Each row comes from the steps of one path. Every step used is in the known rows, and no mark comes twice. Write the path behind each row, first mark first.
Known rows
suve, sosaz, kaniz: [-2.81,-0.85,-0.98,0.88,0.24,-1.59,2.11,-0.74,-0.86,0.29,-2.81,2.54,1.51,1.25,-3.45,-0.75,-1.75,1.57,0.92,0.36,-0.49,2.25,1.70,-2.87,2.88,-1.67,-0.91,2.47,-2.43,-0.95,-1.76,0.80,0.97,-0.83,-0.21]
rila, tobeb, sosaz, kaniz: [-3.41,0.29,-0.85,1.58,0.42,-1.06,1.13,1.37,0.96,0.16,-1.41,1.96,2.26,0.76,2.17,0.40,-0.40,-0.81,0.45,0.44,-1.11,3.14,1.63,-1.40,2.44,-1.62,-0.85,0.48,0.61,-0.46,-2.40,0.83,-0.24,-1.04,-0.43]
tobeb, sosaz, kaniz, lofam: [-2.30,-1.41,-0.68,0.99,0.73,-0.93,1.38,2.81,0.55,0.21,-1.31,0.80,0.49,1.57,-2.04,-1.65,-1.13,1.18,-0.29,-0.82,-0.94,2.36,4.58,-1.60,1.38,-3.07,-0.29,0.45,-0.29,0.95,-1.95,0.71,1.29,-0.55,-0.55]
lofam, digup, sosaz, kaniz, rila, tobeb: [-0.79,2.20,-0.31,1.69,0.99,-1.35,-2.25,1.48,2.25,0.63,-1.75,1.28,2.07,1.89,4.43,0.54,1.31,-0.89,0.66,1.61,-1.73,2.13,1.53,-2.80,4.17,2.52,-1.87,4.91,0.08,0.16,-2.95,-0.06,-0.96,-0.83,0.04]
suve, lofam, digup: [-1.70,0.89,-0.25,1.57,0.84,-1.43,-2.28,-1.38,-0.66,-1.10,-0.74,1.71,2.02,2.01,-4.19,-0.61,-0.82,2.29,2.54,-0.96,-3.13,0.08,5.09,-2.63,2.13,-1.91,-1.75,-0.92,-1.68,-2.43,-3.04,0.89,3.05,0.85,0.23]
kaniz, sosaz: [0.51,0.52,-0.84,0.77,1.15,-1.03,-0.56,-0.02,-0.81,-1.65,-0.91,2.20,2.14,1.28,-1.87,-1.95,-1.55,2.35,-1.30,0.95,-0.73,1.33,2.47,-2.46,2.24,-3.17,-0.90,1.15,-0.89,-0.96,-1.78,2.54,-0.44,0.50,-0.45]
tobeb, sosaz, kaniz, lofam, suve, rila: [-1.65,-2.84,-0.02,1.19,-0.84,-1.64,0.57,5.70,-0.28,0.00,-1.52,0.67,-0.19,0.35,-1.02,-3.51,-1.03,1.38,0.42,-0.47,0.38,2.29,3.28,-3.43,1.20,-2.12,0.35,0.94,-1.73,0.45,-2.67,-0.58,0.30,-0.13,-0.16]
sigog, rila, digup, sosaz, kaniz, lofam, suve: [0.64,-0.22,-0.62,1.59,1.13,-1.80,-0.66,7.07,-0.53,-1.07,-3.78,0.42,0.90,3.06,-1.29,-1.04,-0.85,-1.52,-0.97,0.61,0.16,0.51,2.96,-4.85,3.56,-1.28,-0.61,1.87,-3.13,1.06,-0.70,1.15,-1.53,-0.72,-0.51]
suve, lofam, digup, sosaz, kaniz, rila, sigog: [-0.34,0.54,0.64,1.16,0.97,-1.42,-0.01,1.11,1.02,0.89,-1.18,1.36,-0.10,3.48,-0.13,0.06,1.71,-0.51,1.39,0.08,-1.54,1.58,0.37,-3.16,4.13,0.48,-1.49,3.69,-0.63,0.38,-0.81,-1.30,2.35,0.83,0.25]
rila, tobeb, sosaz, kaniz, lofam: [-3.27,-0.04,-0.95,1.38,0.17,-1.08,0.50,2.11,1.32,0.73,-1.12,0.60,1.69,1.66,0.49,0.26,-0.71,-0.69,-0.07,-0.06,-0.88,2.49,4.26,-0.95,1.55,-2.05,-0.21,-0.59,1.75,0.23,-2.22,1.22,-0.49,-1.57,-0.86]
tobeb, sosaz, kaniz, rila, sigog: [-0.63,-1.81,0.17,0.90,1.39,-0.29,2.48,2.17,1.52,-0.48,0.37,2.01,-0.37,0.98,2.38,-0.16,0.41,0.58,-2.07,0.34,-1.07,3.34,-0.70,-2.61,4.27,-1.82,-1.23,2.11,1.63,1.22,-0.69,0.53,-0.37,1.16,-0.12]
sigog, sosaz: [-0.35,0.22,-0.80,0.76,0.79,-0.71,0.35,0.62,0.02,-2.25,-0.79,2.42,1.90,1.81,-3.42,-1.31,-1.36,2.08,-3.52,1.71,-1.42,0.99,3.93,-2.96,3.16,-3.35,-1.76,-0.94,-1.96,-2.04,-2.37,2.08,-1.32,-0.32,-0.47]
sosaz, kaniz, rila, sigog, lofam, digup: [-2.02,-1.17,-0.16,0.56,2.29,-0.49,-1.26,1.55,0.23,-1.79,-0.70,2.11,-0.55,2.85,-0.75,-0.22,-0.16,1.34,-1.59,-1.55,-2.34,1.66,1.79,-4.72,4.97,2.39,-1.66,2.09,0.54,0.32,-0.04,-0.82,-0.21,1.81,-0.30]
sigog, rila, kaniz: [-2.10,0.78,-1.73,0.63,0.83,1.06,0.52,-1.02,0.00,-1.90,-1.92,1.91,0.99,2.09,-1.27,5.09,-0.99,1.61,0.57,0.29,-1.52,1.62,3.22,-4.41,2.50,-1.16,-1.75,0.95,-0.10,-1.56,-1.81,3.02,-1.68,-0.58,-0.67]
sosaz, kaniz, rila: [-1.34,0.24,-0.86,0.42,1.11,-0.14,-0.48,-1.01,1.03,-0.70,-0.98,1.43,0.93,0.74,0.89,1.00,-0.28,2.34,-1.21,-0.15,-1.06,1.94,2.74,-4.26,3.68,-0.58,-1.49,2.83,-0.44,-0.78,-2.43,0.82,-0.54,0.90,-0.43]
tobeb, sosaz, kaniz: [-2.53,-1.03,-0.51,1.24,0.81,-0.58,2.02,1.85,0.28,-0.37,-1.66,2.13,0.94,0.58,-0.60,-1.25,-0.70,0.96,0.01,-0.18,-1.25,3.04,2.13,-1.94,2.20,-2.67,-0.75,1.08,-1.33,0.08,-2.23,0.24,1.34,0.10,-0.01]
digup, sosaz, kaniz, lofam, suve: [0.06,0.34,-0.56,0.77,-0.53,-1.95,-0.95,3.88,-0.74,0.10,-2.39,0.67,0.90,2.39,-3.50,-3.77,-1.43,0.17,-0.65,0.48,0.15,0.75,4.15,-2.77,1.96,-3.45,-0.12,2.66,-2.69,0.83,-2.04,0.22,1.65,-1.08,-0.71]
digup, sosaz, kaniz: [-1.63,1.17,-0.95,0.83,0.13,-0.83,0.98,0.42,0.05,0.35,-3.03,2.26,1.56,1.86,-1.39,-0.48,0.30,0.28,-0.80,0.61,-0.51,2.19,2.06,-2.62,3.29,-1.99,-0.80,3.47,-2.39,-0.07,-2.25,0.01,1.33,-0.89,-0.31]
tobeb, sosaz, kaniz, rila, digup: [-1.50,-1.63,-0.43,1.91,2.28,-1.22,0.61,3.69,2.19,-1.16,-1.73,1.46,1.08,0.83,3.94,0.81,-0.10,0.49,0.00,0.37,-2.10,2.72,0.59,-3.11,4.19,-0.78,-2.12,2.41,-0.46,1.21,-1.54,0.33,-1.08,1.47,0.08]
rila, digup, sosaz: [-0.44,1.37,-1.03,1.86,0.67,-1.83,-0.97,1.16,0.36,-1.26,-2.95,2.80,2.70,2.30,-0.21,0.32,0.17,-0.04,-1.12,1.62,-2.20,0.98,1.71,-2.34,4.58,-3.33,-2.10,2.04,-1.71,0.11,-1.95,1.31,0.07,-0.36,-0.03]
suve, rila, sigog, sosaz, kaniz: [-1.67,-1.45,-0.53,0.22,-0.03,-0.33,3.50,1.12,0.01,-0.75,-1.18,3.44,-0.44,2.30,-1.27,0.71,1.23,0.78,-4.23,0.79,0.08,3.00,0.21,-3.88,5.34,0.61,-0.76,1.13,-1.02,-1.19,-0.86,-0.19,-1.69,-0.10,-0.32]
digup, sosaz, kaniz, lofam: [-1.62,0.98,-1.06,0.57,-0.29,-1.10,0.25,0.94,0.26,0.87,-2.72,1.04,0.83,2.80,-2.88,-1.08,-0.16,0.49,-1.18,0.14,-0.30,1.67,4.47,-2.14,2.44,-2.42,-0.16,2.81,-1.40,0.76,-2.05,0.53,1.09,-1.35,-0.77]

Write each row's path
[-3.23,-0.37,-1.86,0.32,-1.14,0.12,-0.46,-1.41,0.65,-0.42,-1.65,1.26,0.02,2.45,-1.64,4.16,-0.19,2.78,1.55,-0.30,-1.48,1.67,4.84,-3.30,1.51,-1.13,-1.00,1.79,1.02,-0.76,-2.90,1.22,-0.31,-1.03,-0.78]  suve, rila, kaniz, lofam
[-2.60,-1.28,-0.99,0.66,-0.01,-1.79,1.43,0.25,-0.62,0.86,-2.41,1.34,0.86,2.15,-5.04,-1.28,-2.25,1.69,1.05,-0.23,-0.29,1.60,4.32,-2.47,1.74,-2.06,-0.34,1.52,-1.44,-0.01,-1.44,1.14,0.53,-1.31,-0.71]  suve, sosaz, kaniz, lofam
[-2.22,1.67,-1.18,0.81,0.68,-0.65,-1.45,-1.48,1.72,-0.28,-0.62,1.22,2.07,0.84,3.50,2.77,0.07,0.46,-0.94,0.54,-0.98,2.01,2.23,-3.38,3.97,0.55,-1.35,2.10,1.56,-1.42,-2.63,1.36,-2.03,-0.26,-0.81]  sosaz, kaniz, rila, tobeb
[-3.05,-2.11,-0.43,0.86,-0.35,-2.45,0.15,3.20,-2.21,-0.95,-3.97,1.80,0.95,1.56,-5.36,-3.84,-3.94,1.11,1.04,-0.48,0.25,0.75,1.60,-4.46,1.70,-1.54,-0.59,1.11,-4.12,-1.05,-0.72,-0.50,0.57,-0.60,-0.67]  sigog, lofam, suve, sosaz, kaniz
[0.13,-0.97,-0.04,0.52,-1.55,-1.76,0.78,4.38,-0.74,0.70,-1.63,1.70,-0.73,2.58,-1.58,-2.10,0.82,-0.33,-2.13,0.51,1.09,1.65,1.12,-3.53,3.63,-1.72,0.40,3.35,-1.00,0.85,-1.06,-0.81,0.38,-1.00,-0.51]  digup, sosaz, kaniz, lofam, suve, rila, sigog
[-1.34,0.65,-1.07,1.51,1.57,-0.80,1.27,3.35,0.19,-0.84,-4.49,2.19,1.54,2.57,0.81,2.25,0.70,-1.38,-1.59,0.68,-0.61,1.97,0.65,-4.38,4.91,0.30,-1.23,2.49,-2.87,0.23,-0.83,1.27,-1.78,-0.55,-0.05]  sigog, rila, digup, sosaz, kaniz
[-0.59,0.27,-1.36,0.59,1.49,0.52,0.94,0.45,-0.20,-1.88,-2.26,1.44,0.92,2.70,-1.27,3.51,-1.29,1.18,0.85,1.09,-0.38,1.98,1.51,-4.03,1.50,-0.89,-1.15,1.96,-0.15,-0.57,-0.72,3.50,-2.44,-0.09,-0.65]  sigog, rila, kaniz, sosaz
[-1.54,-0.59,-0.71,0.77,-1.23,-2.02,-0.58,4.39,0.14,-0.35,-1.57,0.65,1.09,2.05,-0.34,-1.23,-0.91,-0.22,-1.99,1.24,0.75,1.34,3.88,-3.91,2.56,0.49,-0.09,-0.37,-1.15,-1.70,-2.55,-0.09,-3.08,-1.67,-1.05]  sigog, sosaz, kaniz, lofam, suve, rila, tobeb
[-2.34,0.08,-1.44,0.29,0.51,-0.70,-0.24,-0.41,-0.36,-0.16,-1.43,1.06,0.82,2.11,-3.58,-0.14,-1.25,1.95,-0.96,-1.26,-1.11,1.42,6.12,-2.64,2.55,-1.98,-0.36,0.73,-0.47,-0.52,-2.16,1.25,1.18,-0.45,-0.97]  sosaz, kaniz, lofam
[-1.37,1.05,-0.86,0.74,0.86,-0.74,0.01,0.98,2.29,-0.78,-0.73,1.26,1.87,1.78,2.78,1.79,-0.17,0.02,-3.12,2.02,-0.54,2.01,2.07,-3.38,3.99,0.95,-1.63,1.14,0.23,-1.71,-2.15,1.17,-4.02,-0.70,-0.89]  sigog, sosaz, kaniz, rila, tobeb
[-1.03,0.91,-0.55,1.42,1.19,-1.12,-0.48,1.84,0.09,0.03,-2.76,2.39,1.40,2.28,-1.22,-1.89,0.71,0.40,0.66,0.44,-1.90,2.12,2.89,-2.34,3.79,0.17,-1.26,4.59,-3.02,0.56,-2.47,-0.61,2.46,-0.14,0.43]  lofam, digup, sosaz, kaniz
[-0.71,-0.95,-0.82,0.05,0.97,-0.70,2.23,1.67,-0.19,-0.68,-0.50,1.96,-0.48,4.04,-4.39,-0.28,-0.33,0.51,-4.69,0.36,-0.63,1.78,4.17,-2.46,4.17,-1.97,-0.64,-0.65,0.25,0.04,0.07,1.04,-0.81,-0.48,-1.17]  rila, sigog, sosaz, kaniz, lofam
[-2.25,1.25,-0.08,1.50,0.44,-1.69,-0.32,0.95,-0.20,0.88,-3.13,1.40,1.44,3.06,-2.76,-1.25,0.50,-0.10,3.37,-0.47,-1.73,1.23,3.05,-2.28,2.45,-0.23,-1.09,2.49,-3.69,-0.71,-2.42,-1.29,3.96,-0.01,0.35]  suve, lofam, digup, sosaz, kaniz
[-1.76,0.75,-1.21,1.50,1.00,-1.55,0.22,1.75,0.31,-0.44,-3.93,2.56,1.99,2.60,0.34,1.07,0.64,-0.87,-0.23,0.75,-1.67,2.01,1.24,-2.34,4.97,-1.24,-1.63,3.55,-2.71,0.88,-1.47,0.01,1.04,-0.28,-0.09]  rila, digup, sosaz, kaniz
[-0.78,-0.52,-0.31,0.77,-1.66,-1.96,-0.64,4.35,-0.44,0.69,-2.78,0.89,0.19,1.66,-1.55,-3.05,-0.18,0.53,-0.10,0.48,1.02,1.41,2.83,-3.90,2.07,-1.37,0.40,3.67,-2.82,0.19,-2.77,-0.93,0.15,-1.10,-0.36]  digup, sosaz, kaniz, lofam, suve, rila
[0.06,0.67,-0.11,1.40,1.57,-0.89,-1.31,2.13,1.69,0.00,-1.89,1.47,0.86,1.74,1.54,-1.50,1.04,0.95,0.21,0.98,-1.83,2.06,2.02,-3.70,3.91,1.25,-1.92,5.67,-1.88,0.85,-2.70,-0.64,0.47,0.55,0.41]  lofam, digup, sosaz, kaniz, rila
[-0.04,-0.35,0.26,0.43,-0.04,-1.46,-0.73,4.34,-0.22,-1.17,-2.07,1.49,-0.41,2.83,-0.43,-2.84,-0.76,-0.69,-3.28,0.42,0.41,1.04,-0.94,-4.96,4.17,-1.27,-0.91,3.46,-1.28,1.00,0.36,-1.32,-0.54,0.67,-0.76]  digup, sosaz, kaniz, rila, sigog, lofam, suve
[-0.09,-1.46,-0.48,0.64,2.15,-0.91,0.89,3.09,-0.22,-1.02,-0.30,1.94,-0.45,4.37,-4.56,-1.82,0.01,0.67,-2.62,0.12,-2.23,1.71,4.97,-2.32,4.54,0.11,-1.29,0.42,-0.25,0.61,-0.26,0.51,0.18,0.24,-0.44]  rila, sigog, sosaz, kaniz, lofam, digup
[-1.00,-1.66,-0.41,1.12,-0.23,-2.40,0.58,2.16,-1.75,-0.44,-2.64,2.07,1.50,0.60,-4.03,-3.18,-3.03,1.16,1.92,0.62,-0.05,1.32,1.65,-3.49,2.33,-2.82,-0.90,2.50,-3.60,-0.85,-1.78,0.44,1.44,-0.67,-0.22]  lofam, suve, sosaz, kaniz
[-1.60,-1.79,-0.96,1.21,0.04,-2.29,-1.75,4.06,-0.81,-1.04,-2.67,1.16,0.74,1.75,-0.76,0.19,-0.71,1.10,0.43,-0.90,-0.82,0.90,3.89,-4.66,3.75,-0.24,-0.62,1.34,-2.24,-0.09,-2.10,-0.21,-0.21,0.24,-0.42]  sosaz, kaniz, lofam, suve, rila, digup
[-1.04,0.41,-1.17,1.28,1.50,-1.00,0.63,4.08,0.31,-0.40,-4.06,0.94,0.91,3.53,-0.62,1.67,0.37,-1.15,-1.78,0.25,-0.36,1.24,2.95,-4.14,4.00,0.00,-0.73,1.60,-1.84,0.84,-0.71,1.60,-2.20,-1.05,-0.52]  sigog, rila, digup, sosaz, kaniz, lofam
[0.55,-0.18,-0.50,0.59,0.96,-0.56,1.61,0.55,-0.38,-2.22,0.26,3.29,0.87,2.55,-3.49,-0.82,-0.48,1.10,-5.19,1.83,-1.42,1.42,1.94,-2.50,4.85,-3.75,-1.70,-1.01,0.00,-1.30,-0.75,1.95,-1.25,-0.02,-0.58]  rila, sigog, sosaz
[-1.55,-0.25,-1.07,0.89,1.66,-0.99,-1.53,1.03,-0.23,-0.59,-1.24,1.15,0.71,2.56,-3.69,-0.91,-0.75,2.25,0.96,-1.41,-2.58,1.25,7.10,-2.74,2.87,0.21,-0.98,1.58,-0.96,0.09,-2.46,0.70,2.07,0.27,-0.24]  sosaz, kaniz, lofam, digup
[-1.55,-0.49,-0.42,1.58,-0.23,-2.20,-0.85,4.86,0.12,-0.03,-0.90,0.14,1.61,1.24,-0.02,-2.61,-1.92,-1.09,0.66,0.50,-0.45,1.66,4.02,-1.47,0.99,-3.13,-0.23,-0.58,0.36,0.29,-2.27,0.85,0.01,-1.39,-0.89]  rila, tobeb, sosaz, kaniz, lofam, suve
[-0.81,-1.54,-1.06,1.00,-1.01,-2.08,-0.76,1.36,-1.01,-0.65,-1.98,0.81,0.75,2.62,-5.32,-0.25,-3.70,1.68,3.80,1.16,-1.14,0.51,4.31,-2.52,0.49,-4.26,-1.34,1.84,-1.12,0.06,-1.55,1.84,0.51,-1.50,-0.99]  rila, kaniz, lofam, suve, sosaz
[-2.53,-2.28,0.10,0.70,1.27,-0.28,1.71,3.18,1.02,-1.05,-0.87,1.75,-0.74,1.90,0.81,-0.76,-0.70,0.44,-2.94,-0.71,-0.84,2.78,-0.54,-3.64,3.50,-0.68,-1.02,0.75,1.12,1.10,0.37,-0.42,-1.06,1.46,-0.60]  tobeb, sosaz, kaniz, rila, sigog, lofam
[-1.60,0.48,-1.36,1.34,0.91,-1.93,-0.21,2.54,0.48,0.09,-3.87,1.27,1.35,3.59,-1.03,0.60,0.11,-0.66,-0.33,0.12,-1.39,1.34,3.78,-2.16,4.07,-1.82,-0.97,2.70,-1.72,1.50,-1.27,0.44,0.57,-0.89,-0.59]  rila, digup, sosaz, kaniz, lofam
[-1.39,-0.27,-0.70,0.78,-0.16,-1.48,-3.02,1.97,-1.83,-3.21,-1.66,1.89,1.80,1.31,-4.51,-3.32,-3.19,1.92,-1.64,-0.55,-1.24,-0.45,3.95,-4.69,2.19,-3.71,-1.13,-1.25,-2.45,-1.92,-1.85,0.80,0.17,0.54,-0.83]  sigog, lofam, suve
[-0.44,-0.51,-0.85,0.56,0.25,-1.60,-1.48,2.25,-1.40,-0.94,-1.26,0.65,0.80,1.69,-4.25,-2.49,-2.38,1.51,-0.37,-0.84,-0.55,0.58,5.88,-3.25,2.14,-3.13,-0.30,0.84,-1.60,-0.31,-2.21,0.91,1.55,-0.20,-0.93]  sosaz, kaniz, lofam, suve
[0.93,0.18,0.20,1.10,1.78,-0.78,0.00,2.03,1.32,0.02,-0.69,2.28,-0.02,2.65,1.52,-0.45,1.82,-0.08,-1.18,0.99,-1.75,2.38,-0.01,-3.10,5.45,1.02,-1.83,5.77,0.06,1.54,-0.99,-0.34,0.62,0.74,0.38]  lofam, digup, sosaz, kaniz, rila, sigog
[-0.98,-0.56,-0.51,1.74,-0.45,-2.44,-0.44,4.62,-0.40,-0.49,-4.35,2.44,1.36,1.48,1.55,-0.56,0.68,-0.66,0.42,0.86,-0.34,1.69,-0.11,-4.30,4.61,-0.27,-1.07,4.33,-4.18,0.29,-2.13,-1.42,0.22,-0.17,0.30]  lofam, suve, rila, digup, sosaz, kaniz
[-2.97,-2.04,-0.25,0.29,0.63,-1.27,1.73,0.48,-0.27,-0.43,-2.18,2.22,-0.33,2.50,-1.99,-0.38,-1.57,1.08,-1.72,-0.36,-0.07,1.88,-0.97,-4.52,4.08,0.37,-1.16,2.00,0.00,0.04,0.83,0.03,-1.71,0.27,-0.77]  suve, sosaz, kaniz, rila, sigog, lofam
[-1.60,-3.14,-0.23,1.96,0.15,-2.37,0.13,7.07,0.04,-0.75,-2.57,0.98,0.28,1.11,0.83,-1.76,-0.75,0.25,1.09,-0.31,-0.75,1.95,2.32,-3.54,2.69,-1.36,-0.69,0.77,-1.98,1.07,-1.78,-0.75,-0.09,0.18,0.05]  tobeb, sosaz, kaniz, lofam, suve, rila, digup
[-2.94,1.54,-0.45,1.46,0.74,-1.43,-2.86,2.59,1.78,-0.13,-2.94,1.06,1.68,2.88,2.86,-0.45,0.38,-1.05,0.11,0.51,-1.47,1.62,1.48,-3.87,3.44,3.38,-1.60,3.66,-0.46,0.07,-1.90,-1.27,-1.61,-0.42,-0.37]  sigog, lofam, digup, sosaz, kaniz, rila, tobeb
[-0.94,0.65,-1.59,0.64,0.87,-0.34,-0.03,-1.24,-0.14,-1.43,-2.00,1.86,1.37,2.69,-1.54,2.19,-1.45,1.68,2.05,1.00,-1.48,1.94,2.20,-1.94,1.69,-2.44,-1.53,2.91,-0.11,0.11,-1.32,2.11,0.23,0.11,-0.77]  rila, kaniz, sosaz
